Every row comes from one small tree of marks. The marks that hang from a mark follow it in brackets, in alphabetical order. Every link used is in the known rows. Which tree was each row made from?
Known rows:
sura[muve[digum pidi[tuvud[filofa[dube]]]]]: [ 20.3  26.1 -15.7 -21.8  12.2  17.1  31.1  15.1 -10.7 -22.4   2.4  -3.8
  16.1  -5.6  -6.9  11.4  11.3 -11.7  24.8   3.6  21.8   0.4  -6.6   4.8
  17.7]
tuvud[filofa[dube sura susop]]: [ 25.2  14.0  -6.7  11.7   0.3  16.6  27.1 -17.1   1.5 -22.7  -2.8 -17.5
  24.3   2.6 -11.5   8.7  18.2  -8.3  43.8 -17.0  29.7   0.5  -8.7   4.7
   5.2]
deluzed[tuvud[filofa[dube susop[ziri]]]]: [ 42.3  18.1  -7.4  20.7   7.4   3.1  23.3 -16.5  -6.7 -23.6  -9.7 -10.4
  25.8   5.9  11.5  -6.9  32.1 -18.8  50.6 -48.3  21.7   1.1 -16.4   5.4
   8.0]
pidi[tuvud[filofa[sura susop]]]: [ 53.2  15.7 -12.8   8.8   6.2  12.7  18.3  -1.0 -10.8 -20.5   0.5 -15.6
  24.3   0.1  -8.5  -2.9  18.7 -28.6  42.8 -21.4  22.8 -10.0 -14.8  10.0
   4.7]
nakufak[daduli[fomu]]: [ 25.5  10.1 -13.7  29.2  21.3  14.4   3.0  29.3   3.1 -18.3  -1.3 -18.8
  11.7   0.5  25.7   3.7   5.6 -11.3  23.2 -19.8  23.9   9.0   4.1   1.7
  19.1]
fomu[sura[muve[pidi]]]: [-10.5  24.4 -21.2 -17.6  11.6  12.9   2.6   9.4  -8.6 -12.5   2.4  -6.5
  -1.5  -3.1  -2.5  -5.5   9.6 -26.1  19.1  35.6  33.7  16.1   8.8  -0.6
  17.4]
fomu[sura]: [ -0.5  17.4 -21.1  -4.3  12.3   7.4  -2.9   1.2 -10.9 -14.3   2.8  -8.0
   2.9   7.1  -7.1  -3.0  12.8 -27.7  25.2   8.1  33.5   5.3   2.1  -5.9
  15.0]
nakufak[filofa[dube susop[ziri]]]: [-24.9  25.2 -15.4  27.8   8.2   3.4  20.2 -19.4  -5.0 -19.4   3.0 -20.9
  21.0  20.2  -7.9  28.3  12.4  18.6  50.8 -35.2  14.9  14.7 -21.2  -5.2
  10.2]
daduli[fomu[sura[muve]]]: [ -2.5  22.3 -20.3   3.1  25.4   7.5  -4.0   4.9  -0.3 -13.2  -0.4 -11.1
   4.1  -9.4   2.1  -7.8   6.8 -17.6   5.8  17.0  27.6  15.1   8.1  -4.1
  22.2]
sura[muve[digum pidi[tuvud]]]: [  1.4  24.6 -20.0 -26.4  14.8  16.5  20.8  18.1 -14.5 -18.5   4.4  -6.2
  11.6  -7.3   1.2   6.9   6.3 -12.8  14.9   1.6  20.4  10.1  -0.9   6.3
  19.5]
tuvud[filofa[sura[muve] susop[ziri]]]: [  1.0  19.4 -11.9  11.0  -3.7  16.3  14.2 -27.9  -5.4 -17.9   2.0 -18.6
  21.4 -12.1   5.4   0.9  13.3 -15.5  29.5 -21.4  24.4  12.9  -4.5   7.9
   7.7]
dube[filofa]: [ 25.9  18.7 -16.1  14.8   4.7   4.0  10.1   6.5  -2.6 -22.4   4.8  -7.4
  12.5   2.2 -13.4  15.8  12.9  -4.8  36.0  -3.2  23.9  13.2 -15.9  -0.9
   0.0]
daduli[fomu[sura[muve[pidi]]]]: [ 11.3  23.0 -21.7  -2.1  23.1  10.6   1.3  12.1   3.3 -13.2  -0.9 -10.5
   1.5  -8.5   7.3  -5.9  12.4 -17.8   4.7  28.6  27.7  18.4  11.9  -0.7
  23.9]
deluzed[tuvud[filofa[dube sura[muve] susop]]]: [ 32.7  16.9  -4.2   8.9  10.1  14.2  20.1 -14.5  -4.8 -23.3  -8.8  -9.2
  26.3  -4.0   4.4 -14.6  18.4 -16.2  46.7 -21.8  27.2  -0.4  -8.2   7.5
   8.7]
pidi[tuvud[filofa[dube]]]: [ 74.1  17.5 -11.3  11.3  13.2   5.5  24.2  10.5 -12.1 -24.1  -2.1  -7.2
  21.6   9.2 -20.4   7.0  24.6 -17.7  46.6 -10.9  21.1 -19.0 -22.5   6.3
   7.8]
sura[muve[digum pidi[tuvud[filofa]]]]: [ 24.0  25.6 -18.4 -23.6  12.1  15.2  23.6  19.1 -11.5 -21.1   5.3  -5.2
  16.3  -9.8   0.3   8.4  10.1 -18.3  17.5   1.1  21.0   3.0  -2.8   4.9
  15.9]
filofa[dube sura[muve] susop[ziri]]: [-65.5  20.4  -8.7   5.5  -2.8  24.3  21.3 -49.0 -11.2 -14.6  -4.4 -21.6
  12.9   0.1  -5.8   3.1   3.2   9.6  40.3 -26.1  26.5  21.8  -6.0  11.4
  16.6]
muve[digum pidi]: [ 18.9  17.4 -23.4 -24.5   9.0  17.4  21.2  16.8  -6.8 -21.4   6.3  -7.8
  12.0   3.2  11.4  21.8  18.8  -9.0   7.8 -14.1  24.7  14.1   5.7   2.6
  19.9]
susop[filofa[dube sura[muve]] ziri]: [-31.1  14.5 -12.5   9.6  -6.1  22.8  14.6 -46.6 -17.6 -17.5   6.7  -6.7
   7.9   4.0  -9.3  26.3  -1.4  25.5  36.2  22.1  27.8   5.3 -15.7   7.7
  20.9]
muve[digum]: [ -2.4  14.8 -22.0 -15.1  13.8  12.0  11.6   3.2 -12.4 -21.5   6.2  -8.6
  16.8   2.1   1.8  18.2   8.0  -8.8  12.8 -36.5  24.1   6.4  -0.8  -5.1
  17.3]
tuvud[filofa[dube sura[muve]]]: [ 34.3  16.3  -7.8   6.6   6.3  19.7  18.1  -9.1  -5.1 -23.7  -1.2  -7.2
  18.8  -5.1 -17.4   7.6  11.9  -1.5  32.7  10.8  31.2  -4.5  -5.2   4.0
  11.4]
filofa[dube sura[muve[pidi]] susop[ziri]]: [-50.1  21.9  -9.3  -0.6  -5.1  28.7  27.1 -38.4  -7.2 -14.7  -5.1 -21.2
   9.6   1.0  -0.2   4.6   9.4   8.6  35.9 -12.2  26.5  26.0  -3.3  16.1
  18.2]
filofa[sura[muve[pidi[tuvud]]] susop]: [-19.9  19.8 -12.0 -11.6   3.5  24.9  18.1  -8.4  -7.0 -13.2  -1.6 -20.9
  13.4  -8.5   2.2  -7.2   4.5 -12.8  27.7   4.0  25.2  21.3   1.2  16.2
  11.8]

Which tree is each row?
[ 56.9  19.3 -13.9   5.0  -2.0  19.8  31.3  -0.8  -8.0 -20.6  -1.4 -13.8
  14.6   8.0  -2.0   6.2  31.9 -19.1  41.2  -9.0  22.5  -0.8 -11.9  17.8
  11.9]
muve[pidi[tuvud[filofa[dube sura susop[ziri]]]]]
[ 23.5  20.7  -9.7  11.0   2.1  15.9  25.1 -20.3 -14.5 -20.0  -2.0 -14.7
  21.0  -0.1 -14.0  -0.6  16.2 -18.6  50.0 -24.3  21.0  -8.3 -20.0  12.7
   9.3]
pidi[tuvud[filofa[dube sura[muve] susop[ziri]]]]
[  9.0  26.7 -22.9 -26.8  10.8  14.6  12.4  10.0 -12.3 -17.1   7.1  -3.3
   6.3  -6.1  -5.7  -1.9  10.0 -40.5  24.4  13.9  31.3  -2.6   4.0  -3.6
  17.7]
fomu[sura[muve[digum pidi[tuvud[filofa]]]]]
[ 20.7  20.1 -10.3  -4.2   6.8  18.2  30.2  -9.9 -12.1 -22.6   0.8 -12.2
  25.9  -2.1 -17.8   3.3   8.2 -21.1  45.6 -25.9  23.2 -14.3 -15.3   6.2
   9.8]
pidi[tuvud[filofa[dube sura[muve[digum]] susop]]]
[-27.9  20.1  -6.4  -8.2   3.7  27.4  31.9 -16.2  -5.7 -15.9  -5.8 -18.9
  13.0   1.5 -12.6   0.3   4.2   0.6  41.0   6.9  27.4  14.2  -5.2  16.3
  13.6]
filofa[dube sura[muve[pidi[tuvud]]] susop]
[-42.2  20.7 -15.4  -2.9  -5.0  25.6  13.5 -31.5  -8.8 -12.1  -0.3 -22.7
   9.0  -8.5  14.9  -2.7   8.4  -3.4  22.5 -13.4  24.7  32.8   3.9  16.8
  16.2]
filofa[sura[muve[pidi]] susop[ziri]]
[-35.1  22.8 -13.7  14.4  -8.3  17.3  11.5 -33.5  -5.2 -17.4   4.5 -16.8
  12.7  -9.5  -5.7   6.7   2.2  -5.8  40.3 -16.6  24.1  26.8 -12.1   7.0
   2.7]
dube[filofa[sura[muve] susop[ziri]]]
[-32.2  13.8 -15.7  10.1  -4.4  21.7   8.3 -39.8 -10.8 -13.8  -0.2 -23.9
  13.9   1.3   9.2   1.1  11.9  -7.1  29.8 -40.7  25.2  23.0  -2.1  11.5
  13.6]
filofa[sura susop[ziri]]
[-19.0  15.4  -9.0  -2.7  10.0  26.1  12.5 -18.8 -12.0 -19.2  -3.7  -9.3
   9.5  -0.5 -18.2   4.1  -0.3  13.8  29.7  15.0  32.2   6.6  -1.0   8.4
  19.1]
filofa[dube sura[muve]]
[-16.6  18.6 -15.5  19.7 -10.4  16.7  11.7 -32.0  -4.5 -18.7   5.1 -17.3
  12.8  -1.2  -5.4  10.7  10.5  -6.4  43.1 -29.7  25.1  22.3 -14.9   7.3
   1.1]
dube[filofa[sura susop[ziri]]]
[ 55.1  12.0  -9.7  10.5   4.9  18.8  18.0  -8.4  -4.1 -25.2  -1.3  -8.2
  19.4   3.6 -16.8  10.9  20.4  -4.3  35.7  -1.8  32.0  -8.6  -7.4   4.1
  10.0]
tuvud[filofa[dube sura]]
[ -1.2  22.7 -19.4  35.2  25.6  12.8  -5.6  28.5   3.8 -17.2   7.4 -17.4
  11.0   1.9  16.0  11.2  -8.4 -10.6  34.3   0.3  24.3   4.7   2.1 -13.1
  20.7]
nakufak[daduli[fomu[sura[muve]]] filofa]
[-19.7  21.8 -12.4  41.1  19.7  11.6  14.1  13.0  11.8 -18.0   3.0 -25.5
  16.5  16.9   8.9  17.2  -2.1  -7.5  55.2 -23.7  24.1   4.9  -6.1 -12.9
  15.5]
nakufak[daduli[fomu[sura]] filofa[dube susop]]
[ 40.2  19.7 -21.6 -16.2  -2.1  23.1  30.3  -3.0 -11.7 -22.3   6.8 -11.3
  19.1   0.5   8.8  13.9  24.1 -29.2  27.4 -40.3  22.3  -1.9  -5.3  11.1
  16.6]
muve[digum pidi[tuvud[filofa[sura susop[ziri]]]]]
[-29.4  19.6  -7.6  39.9  18.8  25.7  14.0   4.0   9.9 -19.2   1.7 -27.0
  20.4   2.8  10.6  15.6 -14.0  11.1  47.6 -16.2  23.4  10.0  -2.9  -3.2
  18.1]
nakufak[daduli[fomu] filofa[dube sura[muve] susop]]
[ 66.9  17.3 -22.0 -20.8   5.0  23.2  26.6  14.6 -10.8 -25.2   7.8  -5.3
  18.0  -0.4   1.2  14.5  21.4 -26.6  21.8 -17.9  25.3 -10.3  -1.9   9.0
  17.3]
muve[digum pidi[tuvud[filofa[sura]]]]
[ 47.9  13.2  -5.8  13.3   8.7  12.3  19.7 -14.6  -4.6 -24.6  -9.0  -9.9
  27.0   2.4   4.7 -11.5  25.2 -18.5  50.2 -30.0  28.1  -4.6  -9.4   7.8
   7.9]
deluzed[tuvud[filofa[dube sura susop]]]
[ -8.5   9.8 -14.5  15.6  -8.0  22.0  15.3 -46.1 -16.7 -18.9   6.6  -7.0
   8.8  12.1  -9.3  30.2   6.1  23.4  38.4   9.9  28.8  -0.2 -16.9   7.7
  19.8]
susop[filofa[dube sura] ziri]
[ -0.7  23.6 -24.2 -11.8  22.7  13.1   4.6   9.4   1.2 -14.6   2.7  -9.4
   3.6  -9.5   8.3   0.1   7.9 -21.2  -0.1  13.7  28.6  15.6  13.4  -4.0
  26.6]
daduli[fomu[sura[muve[digum pidi]]]]
[  7.6  21.3  -7.7   6.4  -5.8  21.3  29.5 -26.6  -1.3 -20.0  -1.9 -17.3
  17.9  -3.7  -1.4   8.0  19.5  -5.9  38.5 -10.8  26.4  11.4  -6.7  10.5
  10.8]
tuvud[filofa[dube sura[muve[pidi]] susop[ziri]]]
[-35.4  24.8 -17.3  -0.4 -10.5  21.9  19.5 -28.3  -3.9 -18.7   7.8 -15.0
  12.0 -10.6   0.3  13.5   3.3  -8.6  33.8 -22.3  24.1  28.0  -7.9   8.4
   6.5]
dube[filofa[sura[muve[digum pidi]] susop[ziri]]]
[ 16.9  19.4 -20.0  39.8  23.9  12.0  -6.2  28.3   5.6 -18.8   7.8 -17.8
  11.8   8.1  16.5  14.8  -1.7 -12.7  36.6 -10.2  24.9   0.7   0.8 -12.9
  19.7]
nakufak[daduli[fomu[sura]] filofa]
[ 27.1  17.0 -17.1  44.6  25.3  11.3   0.4  32.8   6.5 -20.9   6.0 -19.4
  17.6   7.6  19.3  20.5  -0.3   2.9  33.1 -18.8  18.7   5.7  -4.6  -8.2
  17.8]
nakufak[daduli[fomu] filofa]
[-31.7  16.2 -12.1 -13.9   9.4  29.5  16.9 -20.0 -14.0 -21.3   0.4  -7.6
  13.0  -2.4 -18.5  11.0  -4.5  10.6  24.9  -3.5  32.0   4.4   0.9   3.7
  22.9]
filofa[dube sura[muve[digum]]]
